Every row comes from one small tree of marks. The marks that hang from a mark follow it in brackets, in alphabetical order. Every link used is in the known rows. Which tree was each row made from?
Known rows:
dizut(lepag rifat ruretu): [-5.07,+0.39,+1.65,-1.55,-2.85,-0.14,-1.41,-0.70,+1.32,-4.29,-1.56,-0.02,+1.44,+1.21,-0.97,+1.53,-1.78,+3.05,+1.55,-3.44,+0.20,+0.02,+0.97]
dizut(lepag rifat(voladol)): [-0.63,+0.74,+1.10,+0.20,-4.17,+0.69,-0.82,-1.06,+2.24,-1.63,+0.30,+0.00,+0.80,+0.44,-0.54,-1.26,-2.71,+2.16,+1.24,-2.56,+2.19,-0.15,+0.18]
zuna(voladol(rifat(dizut(lepag mili ruretu)))): [-2.10,+0.07,+0.13,+0.14,-2.88,-2.04,-1.47,-2.01,+0.44,-1.92,+0.73,-0.50,-0.72,+0.69,-0.72,-1.32,-1.06,+0.19,+0.54,-3.42,+1.17,-0.25,-0.95]
zuna(voladol(rifat(dizut(lepag mili(seso) ruretu)))): [-1.61,-0.61,-0.38,+1.53,-2.65,-3.16,-1.17,-1.92,+0.21,-2.10,+0.44,-0.13,-1.48,-0.10,-0.68,-0.74,+0.03,+0.39,-0.23,-3.72,+1.05,-0.77,-1.16]
geze(seso(mili(dizut(lepag)))): [-0.49,-1.24,+0.05,+3.63,-2.71,-1.85,-0.96,-3.18,+2.35,-2.14,+0.56,-1.75,-1.77,+0.53,-1.56,-0.47,-2.87,+1.32,+0.19,-2.89,-1.21,-1.91,-2.14]
mili(dizut(lepag rifat ruretu(keve)) seso): [-2.35,-1.19,-0.49,+0.77,-4.05,-2.62,-0.97,-2.16,-0.62,-3.68,+0.56,+0.72,+0.86,+0.06,-0.97,+0.43,-0.01,+2.96,-2.34,-3.62,-2.29,-0.17,-0.26]
dizut(lepag ruretu): [-4.05,+0.83,+1.17,+0.03,-1.59,-0.24,-1.10,-1.43,+2.48,-3.14,-0.16,-1.41,+1.05,+2.82,-1.53,-0.24,-2.39,+1.61,+2.27,-3.29,-0.65,+0.44,+1.51]
zuna(voladol(rifat(dizut(lepag ruretu)))): [-1.02,+0.07,+0.12,-0.56,-3.08,-1.75,-0.91,-2.16,+0.67,-1.82,+1.30,-0.45,-0.93,+1.13,-0.16,-1.64,-1.22,+0.87,-0.16,-2.42,+0.79,+0.49,-0.84]
keve(ruretu): [-1.81,-0.62,+1.48,+0.47,-1.94,-0.32,-1.63,-1.63,+2.74,-4.12,-0.37,-1.52,+0.77,+1.83,-0.05,-2.12,-4.49,+1.99,+2.63,-1.24,-0.48,-0.11,+0.03]
voladol(rifat(dizut(lepag))): [+0.49,+0.10,+1.10,-0.29,-2.23,-0.31,-0.45,-3.43,+1.43,-2.51,+0.95,-0.02,-0.32,+0.59,-0.83,-1.71,-2.72,+2.91,-0.66,-2.22,-0.26,+0.35,+0.28]
mili(dizut(lepag rifat) seso): [+0.25,-1.52,+0.59,+3.15,-3.51,-2.91,+0.32,-3.17,+1.04,-2.10,+0.77,-0.69,-0.95,+0.46,-0.39,+0.14,-1.46,+3.16,-2.32,-2.46,-0.69,-0.81,-0.27]
rifat(dizut): [+0.28,-0.95,-0.19,+0.32,-1.68,+1.18,-2.21,-3.93,+2.55,-2.50,+2.24,-1.77,-1.07,+1.22,-0.85,-4.85,-4.93,+1.26,+0.29,-1.87,+1.03,+0.22,-0.05]
dizut(lepag mili(seso) ruretu(keve)): [-5.59,+0.35,-0.14,+1.47,-1.52,-1.40,-3.14,-0.71,+1.08,-3.75,-1.20,+0.12,+1.79,+0.32,-3.29,+0.09,-0.34,+1.03,+2.22,-6.32,-0.80,-2.05,+1.24]
ruretu(keve): [-0.98,+0.50,+1.03,-1.28,-2.97,+3.37,-3.72,-3.26,+3.41,-2.40,+0.29,-0.83,+2.29,+2.15,-0.45,-5.35,-4.71,+2.45,+2.48,-2.55,-0.45,-1.14,+1.10]
seso(mili): [-1.00,-0.05,+0.85,+1.94,-2.04,+1.47,-2.97,-3.75,+3.68,-2.96,-0.65,-2.78,+0.01,+1.24,-0.74,-1.70,-4.38,+0.96,+3.35,-3.36,+0.05,-2.44,+0.22]
dizut(lepag mili rifat ruretu): [-7.01,+0.48,+1.77,-0.46,-2.42,-0.73,-2.70,-0.45,+0.76,-4.66,-2.70,-0.14,+1.61,+0.38,-2.33,+2.25,-1.47,+1.83,+2.85,-5.30,+1.17,-1.41,+0.82]
zuna(voladol(rifat(dizut(ruretu)))): [-0.78,-0.60,-0.16,-0.54,-3.26,-0.94,-1.52,-2.90,+0.83,-2.34,+0.80,-0.45,-0.87,+0.95,+0.69,-2.39,-1.49,+0.79,-0.38,-1.98,+0.83,+0.29,-1.28]
mili(dizut(lepag ruretu)): [-2.19,-0.14,+0.68,+0.70,-2.74,-1.48,-0.29,-3.32,+1.10,-2.71,+1.74,-1.99,+0.73,+2.99,-1.12,-0.95,-2.47,+1.02,+0.18,-2.35,-2.05,+1.44,+0.08]
voladol(rifat(dizut(lepag mili(seso(geze))))): [-0.01,-0.24,+1.08,+2.04,-1.44,-2.61,-1.02,-3.05,+0.70,-2.45,-0.03,+0.79,-0.21,-0.87,-1.99,-0.79,-0.50,+3.10,+0.11,-4.56,+0.80,-0.77,-0.33]
mili(dizut(ruretu) seso(geze)): [-0.46,-1.82,-0.15,+4.00,-2.21,-3.50,-0.96,-4.06,+0.80,-2.83,+0.34,-0.62,+0.31,+1.26,-0.33,-0.94,+0.23,+2.93,-0.81,-3.46,-1.38,+0.27,-1.46]
mili(dizut(rifat) seso): [+0.63,-2.51,+0.24,+3.06,-3.78,-1.62,-0.79,-4.28,+1.44,-3.04,+0.07,-0.77,-0.95,+0.33,+0.96,-1.01,-1.90,+3.04,-2.70,-1.75,-0.66,-1.25,-1.13]

Write each row's tree:
[-0.58,-0.17,+1.63,+0.41,-4.00,-0.90,-0.38,-3.31,+1.23,-2.04,+1.21,-1.35,+0.41,+1.97,-0.39,-1.17,-3.49,+2.63,-0.41,-1.88,-0.35,+0.43,+0.18]
mili(dizut(lepag rifat))
[-5.89,+1.12,-0.10,-1.65,-4.41,+0.54,-3.56,+0.50,-0.32,-3.89,-1.12,+1.75,+3.22,-1.04,-2.58,+0.06,-0.63,+0.69,+2.36,-5.93,+1.08,-0.85,+0.11]
dizut(lepag mili rifat(voladol) ruretu(keve))
[-0.60,-0.64,-2.99,-1.35,-3.83,+1.72,-3.19,-2.34,+0.49,-3.11,+3.36,+0.59,+0.71,-0.33,-1.14,-5.50,-2.54,-0.59,-0.68,-2.98,+0.39,+1.71,-1.32]
rifat(dizut(ruretu(keve)) voladol)
[-2.56,-1.39,+0.59,-0.60,-4.14,+0.03,-1.48,-3.75,+0.49,-4.35,-0.24,-0.87,+0.91,+1.65,+0.57,-0.74,-2.60,+2.31,-1.09,-1.79,-1.25,+0.67,-0.76]
mili(dizut(rifat ruretu))
[-0.50,-1.10,-0.41,+3.31,-4.12,-4.85,+0.14,-1.94,-0.87,-2.27,+0.90,+1.25,+0.51,-0.50,-0.98,+0.83,+1.82,+3.01,-1.50,-4.12,+0.07,+1.08,-1.83]
mili(dizut(lepag rifat(voladol) ruretu) seso(geze))
[-0.28,-1.00,-2.57,+0.20,-3.23,+0.95,-2.10,-2.61,+0.99,-2.87,+2.83,-0.21,-0.57,-0.13,-0.85,-4.36,-2.56,-0.85,-0.81,-2.41,+0.96,+1.77,-1.50]
rifat(dizut(ruretu) voladol)
[-4.91,-0.50,-0.56,+2.35,-3.31,-2.17,-1.79,+0.20,+0.24,-3.94,-2.01,+1.23,+0.70,-1.88,-2.13,+2.42,+0.99,+0.66,+0.68,-5.70,+1.60,-1.64,-0.62]
dizut(lepag mili(seso) rifat(voladol) ruretu)
[-2.68,-1.19,-0.46,+1.03,-3.84,-1.51,-2.04,-2.06,+0.64,-3.62,-0.34,-0.04,-0.29,-0.50,-1.97,+0.37,-1.63,+1.99,-0.20,-3.80,-1.84,-1.80,-2.29]
geze(seso(mili(dizut(lepag rifat ruretu(keve)))))
[-2.91,+0.27,+0.34,-1.50,-2.28,-0.32,-2.13,-2.42,-0.15,-4.17,+0.02,+1.14,+1.42,-0.25,-2.21,-0.89,-1.33,+1.81,+0.08,-4.40,-0.90,-0.08,+0.19]
voladol(rifat(dizut(lepag mili ruretu(keve))))
[-2.35,-2.22,-0.32,+2.24,-3.45,-1.25,-1.87,-3.03,+1.32,-4.10,-1.12,-0.80,-1.32,-0.39,-0.66,+0.63,-2.10,+1.87,-0.59,-2.98,-1.26,-2.13,-2.95]
geze(seso(mili(dizut(rifat ruretu))))
[-1.04,-0.36,-0.10,+2.52,-2.65,-4.20,-1.10,-2.66,-0.09,-2.21,+1.53,+0.32,+1.44,+1.12,-1.96,-0.95,+0.80,+3.12,-0.27,-4.65,-2.09,+0.88,-0.52]
mili(dizut(lepag ruretu(keve)) seso(geze))
[-1.51,-0.75,+1.40,+4.78,-0.79,-1.28,-3.20,-3.14,+3.12,-2.17,-1.80,-1.12,+0.28,+0.43,-1.49,-2.04,-1.71,+2.36,+3.19,-4.95,+1.97,-2.99,-0.18]
dizut(mili(seso(geze)))
[-2.34,-0.72,-1.22,-2.03,-2.13,+1.54,-3.53,-2.86,+0.88,-4.13,+2.08,-0.37,+0.58,+0.78,-1.42,-4.48,-3.53,+1.16,+0.17,-3.18,-0.49,+0.64,+0.10]
rifat(dizut(ruretu(keve)))
[-2.00,-0.46,+0.55,+1.35,-1.37,-2.97,-1.12,-2.54,-0.18,-3.52,-0.57,+1.26,+0.28,-0.99,-2.18,+0.55,+0.56,+2.84,-0.13,-5.04,+0.08,-0.22,-0.40]
voladol(rifat(dizut(lepag mili(seso(geze)) ruretu)))
[-1.51,-1.14,+0.54,+2.75,-3.03,-4.82,-0.18,-2.35,-0.60,-2.94,+0.12,+0.66,+0.47,+0.29,-1.13,+1.53,+1.15,+4.07,-1.01,-4.22,-0.72,+0.45,-1.02]
mili(dizut(lepag rifat ruretu) seso(geze))
[+0.71,-0.43,+0.25,+0.01,-3.38,-0.60,-1.41,-3.25,+1.56,-1.35,+1.16,-0.90,-1.34,+1.08,+0.74,-3.33,-2.26,+1.08,-0.11,-1.63,+1.40,-0.20,-1.11]
zuna(voladol(rifat(dizut)))
[-4.79,-0.50,+0.04,+1.79,-1.42,-0.86,-4.64,-1.89,+1.13,-4.20,-2.16,+0.66,+2.59,-0.06,-2.22,-1.57,+0.06,+1.96,+3.03,-6.47,+0.01,-2.14,-0.09]
dizut(mili(seso(geze)) ruretu(keve))
[-1.90,-0.31,-0.07,-0.02,-4.87,-1.19,-0.32,-2.19,-0.18,-2.87,+1.41,-0.21,+1.00,+1.11,-0.50,-0.18,-1.54,+1.08,-1.09,-2.36,-0.58,+1.75,-0.90]
mili(dizut(lepag rifat(voladol) ruretu))
[+1.81,+0.23,-1.53,+1.23,-3.09,+0.03,-0.79,-2.26,+1.77,-0.74,+4.34,-0.77,-1.14,+0.19,-1.71,-4.63,-3.50,-0.55,-0.01,-2.46,+2.02,+1.61,-0.71]
rifat(dizut(lepag) voladol)
[-0.99,-1.64,-1.15,+2.79,-4.48,-3.29,+0.34,-2.04,-0.37,-3.08,+0.91,+0.55,-0.42,-0.32,-0.30,+1.10,+0.52,+1.62,-3.12,-2.98,-1.07,+0.48,-1.44]
mili(dizut(lepag rifat(voladol) ruretu) seso)
[-2.05,-1.31,-0.35,+3.00,-2.74,-2.16,-1.19,-2.70,+1.64,-2.97,+0.14,-1.47,-1.44,+0.59,-1.74,+0.48,-1.98,+1.08,+0.08,-3.33,-1.76,-1.55,-2.15]
geze(seso(mili(dizut(lepag ruretu))))
[-2.51,-0.40,-0.26,-0.20,-2.18,-1.43,-1.90,-2.32,-0.31,-4.20,-0.21,+1.47,+0.70,-1.05,-2.26,-0.38,-0.19,+2.12,-0.96,-4.70,-1.06,-0.73,-0.06]
voladol(rifat(dizut(lepag mili(seso) ruretu(keve))))
[-0.59,+0.17,+0.56,+0.68,-2.82,-1.78,-1.42,-2.48,+1.15,-1.09,+1.05,-0.82,-1.18,+0.66,-0.56,-2.24,-1.81,+0.46,+0.77,-3.01,+1.79,-0.69,-0.77]
zuna(voladol(rifat(dizut(lepag mili))))
[-1.90,-0.10,-0.51,+1.04,-4.27,-1.11,-1.56,-2.60,+0.05,-3.45,+0.73,-1.11,+0.54,-0.04,-1.31,+0.82,-1.78,+0.15,+0.65,-3.86,-0.97,-0.22,-1.03]
seso(mili(dizut(lepag rifat(voladol) ruretu)))
[-6.24,+0.35,+0.89,+0.31,-2.40,-2.54,-3.55,+0.23,-0.51,-4.31,-2.68,+2.21,+2.87,-1.37,-3.19,+1.69,+1.27,+3.60,+2.72,-7.46,+0.84,-1.99,+0.36]
dizut(lepag mili(seso(geze)) rifat ruretu(keve))
[-5.68,+0.51,+0.38,+0.16,-3.51,-0.47,-2.19,+0.18,+0.30,-3.82,-1.67,+0.66,+1.71,-0.55,-2.12,+1.46,-0.64,+0.52,+2.23,-5.21,+1.91,-0.51,-0.30]
dizut(lepag mili rifat(voladol) ruretu)
[-2.03,+0.05,-0.48,-1.55,-5.43,-0.35,-1.34,-2.10,-0.66,-2.93,+1.90,+0.71,+2.07,+0.86,-0.94,-1.30,-1.47,+1.36,-0.93,-2.89,-1.29,+1.62,-0.68]
mili(dizut(lepag rifat(voladol) ruretu(keve)))
[-1.54,-1.52,-0.09,+3.45,-3.76,+0.20,-2.85,-1.96,+2.01,-3.07,-2.11,+0.48,+0.07,-1.86,-0.25,-0.94,-1.34,+1.17,+0.56,-4.12,+2.85,-3.20,-1.30]
dizut(mili(seso) rifat(voladol))
